Each row was made from one walk, in order. Every step used is in the known rows, and no mark comes twice. Write each row's walk.
Known rows
somip votemot bani: [-3,-4,2,-16,5,-2,-2,-4,-28,32,30,-5,-12,-13,-35,27,5,4,-3,4,1,-7,-9,2,23,15,1,6,8,-9,-22,-10,-6,-8,-29,32,-14,16]
vesup dula pomadab bani votemot somip: [-12,-10,-4,1,19,-6,13,-16,-3,-12,-7,2,-9,1,-36,15,6,25,-28,33,27,-12,-22,14,-43,22,-14,-6,12,16,-10,-9,11,-5,-12,-14,38,5]
votemot bani vesup dula pomadab: [-15,-9,-2,1,17,-6,20,-15,-37,35,-1,1,-2,1,0,29,1,-11,-3,45,15,10,-31,41,-17,27,9,-11,9,-6,-26,-11,16,-7,-6,7,21,11]
votemot somip: [-16,-6,6,-19,-7,13,-3,2,15,4,1,4,3,9,-27,24,7,-4,-9,32,12,-7,13,-9,-4,26,0,7,-7,20,-9,2,-11,5,-23,12,-13,-5]
gela bani votemot: [2,-21,3,-12,1,-3,2,2,-2,7,1,7,27,2,-49,-18,4,-26,-17,2,16,-20,-7,-3,-24,18,-11,-5,-2,-5,-2,-7,-15,3,-12,33,-46,-1]
bani vesup: [-16,-11,10,-23,-5,12,2,4,4,8,-5,7,-12,5,-22,12,4,-12,-4,14,4,0,3,-1,-18,24,-1,3,-17,-2,-14,-2,-4,5,-17,16,-42,0]
vesup dula: [7,-5,4,-8,-4,2,-1,-6,-9,22,22,0,-5,3,10,20,0,-13,6,21,12,-6,-4,21,-12,20,8,-3,-19,-3,-22,-2,22,5,-24,1,2,6]
vesup dula pomadab bani: [8,14,0,1,7,-9,12,-16,-29,-6,16,1,-2,-8,-13,13,0,37,8,24,12,-11,-22,24,-43,25,11,0,-8,-11,-22,-10,-5,1,-22,-11,22,7]
gela bani vesup dula buda somip: [-5,0,-9,3,7,4,-1,4,17,24,-5,6,40,17,-11,-41,-7,-25,-20,16,11,1,2,10,-24,23,9,-13,-47,0,-17,5,1,-3,14,-16,-11,-20]
pomadab bani votemot: [-4,-18,2,-19,1,-3,5,1,-6,-18,8,7,-18,-5,-53,-20,6,11,-15,-5,9,-17,-9,10,-29,17,-14,3,3,-11,-9,-7,-22,5,-24,19,-17,7]
somip votemot bani gela: [-12,7,-7,-22,9,-11,-3,-3,-20,39,13,-1,23,-16,-30,38,6,6,-8,7,-4,-2,-15,20,33,11,9,5,5,-12,-15,-16,13,-7,-25,28,-19,18]
votemot bani gela dula buda: [-6,7,-19,-2,-2,-11,21,-2,-28,1,-7,1,55,9,-8,24,-6,-3,11,20,-5,16,-7,55,0,13,26,-5,-26,-27,-17,-4,4,5,-8,23,22,4]
pomadab bani: [1,5,4,-24,-8,3,2,2,-13,-11,16,4,0,-5,-37,-8,5,29,4,1,0,-12,0,12,-21,22,3,12,-8,-16,-12,-6,-34,7,-30,15,-20,2]
buda somip votemot bani: [-18,-1,-4,-11,3,-6,-10,-10,-10,34,29,-6,-9,-7,-27,-17,1,14,-16,4,-4,-5,-5,0,18,18,10,11,4,5,-26,2,-20,-11,-29,8,-12,2]
pomadab dula buda somip votemot: [-13,11,-5,-3,-7,-5,-10,-7,3,-22,18,-6,-18,-1,-11,-25,-12,17,-8,-7,-4,-11,18,-47,-11,10,12,11,-46,5,-30,16,-25,8,-17,-33,4,-6]
gela bani vesup: [-8,-8,10,-21,-4,11,0,8,3,22,-4,9,35,3,-39,-9,6,-30,-7,10,7,-6,-3,-2,-21,26,-4,-2,-14,-7,-4,0,-14,-1,-8,23,-62,-9]
buda bani vesup dula: [4,-13,10,-15,-1,-7,-4,4,-11,43,7,6,-4,-3,16,-15,-4,-6,-6,7,7,5,-4,5,-18,19,-5,-9,1,-2,-16,7,6,5,-15,1,-22,4]
somip votemot bani gela dula buda: [0,20,-17,-3,5,-12,12,-2,-27,10,4,-6,39,-4,-22,42,-4,8,3,2,-7,12,-7,39,16,7,17,1,-25,-25,-20,-14,21,-5,-15,17,18,9]
gela bani vesup dula: [5,-4,6,-13,4,3,-1,0,-3,37,1,6,36,4,-11,9,4,-38,-10,19,16,-1,-18,20,-21,25,-5,-12,-21,-10,-8,-5,27,-5,-6,4,-36,-3]
vesup dula buda somip votemot: [2,12,-9,8,5,0,-12,-6,8,20,24,-8,-8,1,-4,-16,-11,20,-12,-3,3,-9,10,-10,-1,13,10,3,-46,9,-35,4,15,-6,-11,-24,24,-4]
somip votemot bani gela dula vesup: [-7,21,-3,-13,-4,-27,13,-25,-30,19,21,-4,72,-15,-29,27,4,-3,-17,27,-19,1,-4,21,37,17,13,8,-2,-15,-8,-13,16,-8,-33,16,5,15]
somip votemot bani vesup dula pomadab: [-8,0,0,1,23,-7,11,-17,-38,44,10,-7,-9,-13,-15,40,3,-2,-10,28,15,6,-33,17,-9,21,-1,-7,7,-2,-33,-18,35,-18,-10,0,19,17]
bani vesup dula buda somip: [-14,2,-8,2,4,8,-2,1,17,15,-5,2,-7,18,3,-29,-9,-7,-14,19,6,7,10,14,-18,24,12,-7,-46,8,-26,9,12,2,5,-23,11,-13]
bani gela dula: [-8,8,-5,-16,-16,-4,7,-3,-11,1,-7,-1,51,4,-5,34,-1,-2,13,16,-2,7,-1,36,-21,17,21,5,-23,-13,-7,-1,17,8,-29,5,-17,-3]
buda bani votemot somip: [-13,-25,8,-18,3,-3,-4,10,11,12,-4,6,-7,3,-28,-22,1,6,-33,9,14,-9,12,-23,-13,19,-23,-2,29,25,0,11,-25,9,-19,20,-15,-1]
pomadab bani vesup dula buda somip: [-11,5,-10,-5,7,5,1,2,16,-2,1,6,-3,10,-15,-41,-5,17,-17,6,2,3,0,30,-28,23,4,-5,-46,-5,-24,6,-4,-1,2,-27,19,-11]
bani vesup dula: [-5,-5,7,-13,1,8,2,-1,0,28,2,3,-8,4,-2,25,1,-23,-4,22,13,5,-9,20,-20,23,-1,-4,-21,-1,-21,-1,36,1,-15,-5,-14,5]
bani votemot somip: [-24,-23,5,-15,1,7,0,2,21,-5,-8,5,-9,8,-41,13,7,-13,-30,22,19,-13,10,-7,-15,19,-17,1,6,24,-5,0,3,4,-19,15,-7,-1]

Which walk is each row?
[-14,19,-5,-17,6,-8,13,-7,-19,-16,-8,6,32,-7,-30,13,5,45,4,22,1,-9,-19,19,-31,22,22,9,0,-14,-9,-14,-27,9,-23,6,-9,0] : dula pomadab bani gela
[-11,-6,4,-1,10,3,13,-14,-14,17,-7,2,-1,4,7,28,-1,-6,2,37,16,2,-19,9,-37,26,5,-5,-12,3,-25,-8,24,1,-9,-11,7,0] : bani vesup dula pomadab
[-26,-2,-1,-16,7,0,-7,-5,1,44,12,-4,-12,-5,-38,-13,2,-4,-25,2,-2,4,-5,3,10,22,2,6,5,9,-25,0,-7,-17,-16,5,-25,2] : buda somip votemot bani vesup
[-4,-6,-1,-1,4,14,8,4,6,11,-7,3,-6,10,-2,9,-5,-17,-1,19,11,4,2,18,-15,19,1,-10,-46,-8,-24,-4,24,5,3,-2,9,0] : bani vesup dula buda
[-7,8,-15,8,-3,-7,6,-9,-19,10,17,-11,11,3,-23,-16,-10,14,-4,-2,-6,9,9,16,3,15,16,7,-25,-8,-30,3,-14,-9,-16,-1,24,-6] : gela dula buda somip votemot bani
[-3,12,-9,5,-10,0,-3,-5,2,-9,9,-11,12,6,-22,-18,-11,23,-1,-9,-4,1,23,-11,-21,15,17,12,-44,1,-32,8,-8,1,-19,-18,11,-15] : gela dula buda somip votemot
[20,-5,-1,0,1,-5,0,7,-16,20,17,3,8,3,21,-29,-13,14,6,5,2,-2,10,-3,-12,13,1,-8,-20,-10,-26,8,-18,16,-8,8,16,0] : vesup dula buda bani
[-1,-6,8,-3,9,-6,8,-7,-22,32,-5,6,-1,-4,15,-7,-7,14,-2,25,10,5,-15,-3,-38,25,1,-9,9,2,-19,3,-5,4,-8,-8,0,1] : buda bani vesup dula pomadab
[-12,-20,4,-15,6,1,0,6,16,9,-10,9,29,10,-59,-3,10,-28,-34,19,23,-19,1,-12,-15,22,-20,-5,6,18,6,-3,-8,-1,-8,26,-32,-7] : gela bani votemot somip
[-1,14,4,-18,-20,-29,10,-14,-17,12,6,7,86,-5,6,-19,-5,13,-7,26,-24,1,13,2,2,19,17,5,-3,-10,3,8,-23,13,-32,9,-15,-3] : buda bani gela dula vesup
[0,1,4,-19,2,4,4,2,-9,12,4,5,-8,-4,-20,9,6,8,-7,10,7,0,-17,37,-28,23,-6,-2,-19,-14,-14,-4,19,-1,-16,-11,-10,8] : pomadab bani vesup dula
[1,2,2,5,4,-4,11,-19,-24,9,12,-1,-3,2,12,24,-3,6,13,38,17,-7,-12,11,-36,24,16,-2,-10,-1,-26,-9,9,5,-20,-3,20,2] : vesup dula pomadab
[-7,5,0,-8,-11,3,4,-1,-12,-31,4,2,-5,6,-3,7,-9,-5,12,14,3,-10,15,-22,-19,11,11,2,-41,-13,-24,8,-28,23,-13,-3,4,0] : pomadab dula buda
[-3,20,-9,-6,11,-13,13,-11,-24,1,0,5,30,-7,-3,25,2,38,3,25,8,-4,-32,40,-33,19,20,-1,-10,-14,-15,-16,12,2,-18,-14,16,8] : vesup dula pomadab bani gela
[-3,-9,5,-16,-1,8,3,17,3,6,-5,10,3,5,-10,-35,-9,9,-2,-2,-4,2,17,-25,-12,17,-5,-3,-17,-8,-17,12,-40,15,-2,20,-21,-6] : dula buda bani vesup
[10,1,-3,1,8,6,7,9,-1,17,-6,7,34,11,-19,-4,-2,-32,-6,13,14,-1,-4,13,-20,20,-1,-15,-44,-16,-14,-4,15,0,14,4,-13,-6] : gela bani vesup dula buda
[-20,12,-21,-5,11,-8,-5,2,-3,26,11,-1,20,-1,-27,-11,-5,25,-16,3,-11,1,1,11,30,13,21,5,-22,-1,-26,-7,-11,-6,-9,9,7,1] : dula buda somip votemot bani gela
[-12,19,-6,-2,-6,-11,19,-18,-25,-10,-16,0,63,5,-4,34,-4,16,15,30,1,7,-10,27,-42,20,31,6,-12,-9,-12,-5,4,9,-24,-4,3,-5] : bani gela dula pomadab
[-10,20,2,-16,-18,-14,15,-21,-11,-5,3,3,77,1,-11,18,2,-9,-5,35,-16,-1,12,21,2,23,21,9,-24,-11,-3,-3,0,9,-28,6,-9,-2] : bani gela dula vesup
[-21,7,-12,-2,2,-14,-3,-8,-16,-4,24,-9,-13,-3,-13,-20,-11,15,-11,5,-5,-5,7,-22,12,9,13,3,-23,-5,-32,9,-29,1,-15,-15,18,4] : pomadab dula buda somip votemot bani
[-1,-1,3,1,12,-3,11,-11,-20,26,-9,7,36,3,-11,12,2,-20,-2,36,20,-4,-24,10,-43,29,6,-12,-11,-4,-11,-9,16,-4,1,-5,-14,-5] : gela bani vesup dula pomadab
[-10,3,-6,3,9,7,-9,-2,17,25,4,-4,-22,3,-13,-12,-7,6,-21,-1,4,2,5,-6,-4,15,1,-1,-48,9,-34,2,28,-8,0,-31,12,-6] : bani vesup dula buda somip votemot
[-9,-19,0,-11,8,-4,8,-3,-23,44,8,2,-7,1,-3,20,3,-31,-7,30,10,12,-25,48,3,24,1,-12,-1,-12,-22,-2,30,-8,-10,14,3,14] : votemot bani vesup dula
[15,-24,-2,4,12,-10,5,5,-10,11,3,4,-6,3,2,-38,-12,5,-14,-5,11,-6,2,-6,-13,8,-14,-15,-9,-7,-21,6,-8,13,-3,10,20,5] : vesup dula buda bani votemot
[3,4,-5,-7,6,10,9,5,-3,-6,-4,5,-8,2,-23,-2,-1,14,-4,8,7,0,-7,28,-24,18,-4,-7,-43,-19,-23,-4,11,3,0,-6,15,3] : pomadab bani vesup dula buda
[-2,3,-16,8,15,-5,-3,-9,-14,35,31,-8,-8,0,-5,-14,-7,13,-14,5,1,0,-4,15,21,14,8,-4,-25,-2,-39,-2,11,-10,-9,-9,39,5] : vesup dula buda somip votemot bani
[4,-6,-3,3,18,-14,16,-16,-26,-12,3,1,-15,-6,-28,4,2,22,-13,17,20,-15,-30,23,-49,19,-4,-6,3,-8,-18,-11,4,0,-16,-11,26,10] : vesup dula pomadab bani votemot
[5,-25,0,-4,5,-8,6,13,-4,-1,-3,6,-7,3,-20,-48,-10,12,-13,-11,2,-10,15,-27,-16,10,-15,-6,-3,-6,-15,5,-44,20,-6,30,-7,-1] : dula buda bani votemot
[3,3,-2,-19,-16,-15,4,5,-20,11,-2,6,56,1,11,0,-7,15,7,4,-7,10,-2,21,-21,14,17,1,0,-14,-2,11,-10,11,-30,7,-22,-3] : buda bani gela dula
[-16,-3,-3,-1,4,-4,24,-13,-11,-40,-18,0,15,5,-53,19,4,26,-18,26,19,-4,-10,11,-62,23,-8,2,12,8,-3,-2,-9,-1,-21,-7,28,-5] : gela dula pomadab bani votemot somip
[-20,6,-24,2,-3,-15,13,-5,-11,5,-4,0,57,16,-4,-14,-12,2,-1,19,-9,20,3,51,2,19,33,-2,-28,-9,-16,6,-11,1,-9,1,27,-10] : votemot bani gela dula buda somip
[-17,-14,1,-21,5,4,2,6,13,-18,-7,6,-5,2,-65,2,11,13,-33,12,16,-15,0,4,-20,20,-21,4,8,10,-2,-5,-15,-1,-20,10,-5,3] : pomadab bani votemot somip
[17,-3,-1,-1,-16,-4,10,7,-21,-11,4,0,26,6,5,-30,-14,19,16,-2,-7,4,21,0,-27,15,10,1,-23,-17,-18,14,-40,18,-19,11,4,-10] : gela dula buda bani
[2,18,-8,-21,-15,-8,9,1,-17,-13,-4,4,46,-3,-25,19,2,22,8,4,-5,4,-10,49,-32,18,19,7,-19,-26,-3,-4,4,7,-34,-1,-14,1] : pomadab bani gela dula
[1,2,-6,-16,-1,-8,1,17,-2,10,-5,10,41,3,1,-23,-9,31,2,-1,-11,-2,10,-8,3,12,10,-1,-16,-13,-13,3,-36,21,-8,20,-15,-4] : dula buda bani gela
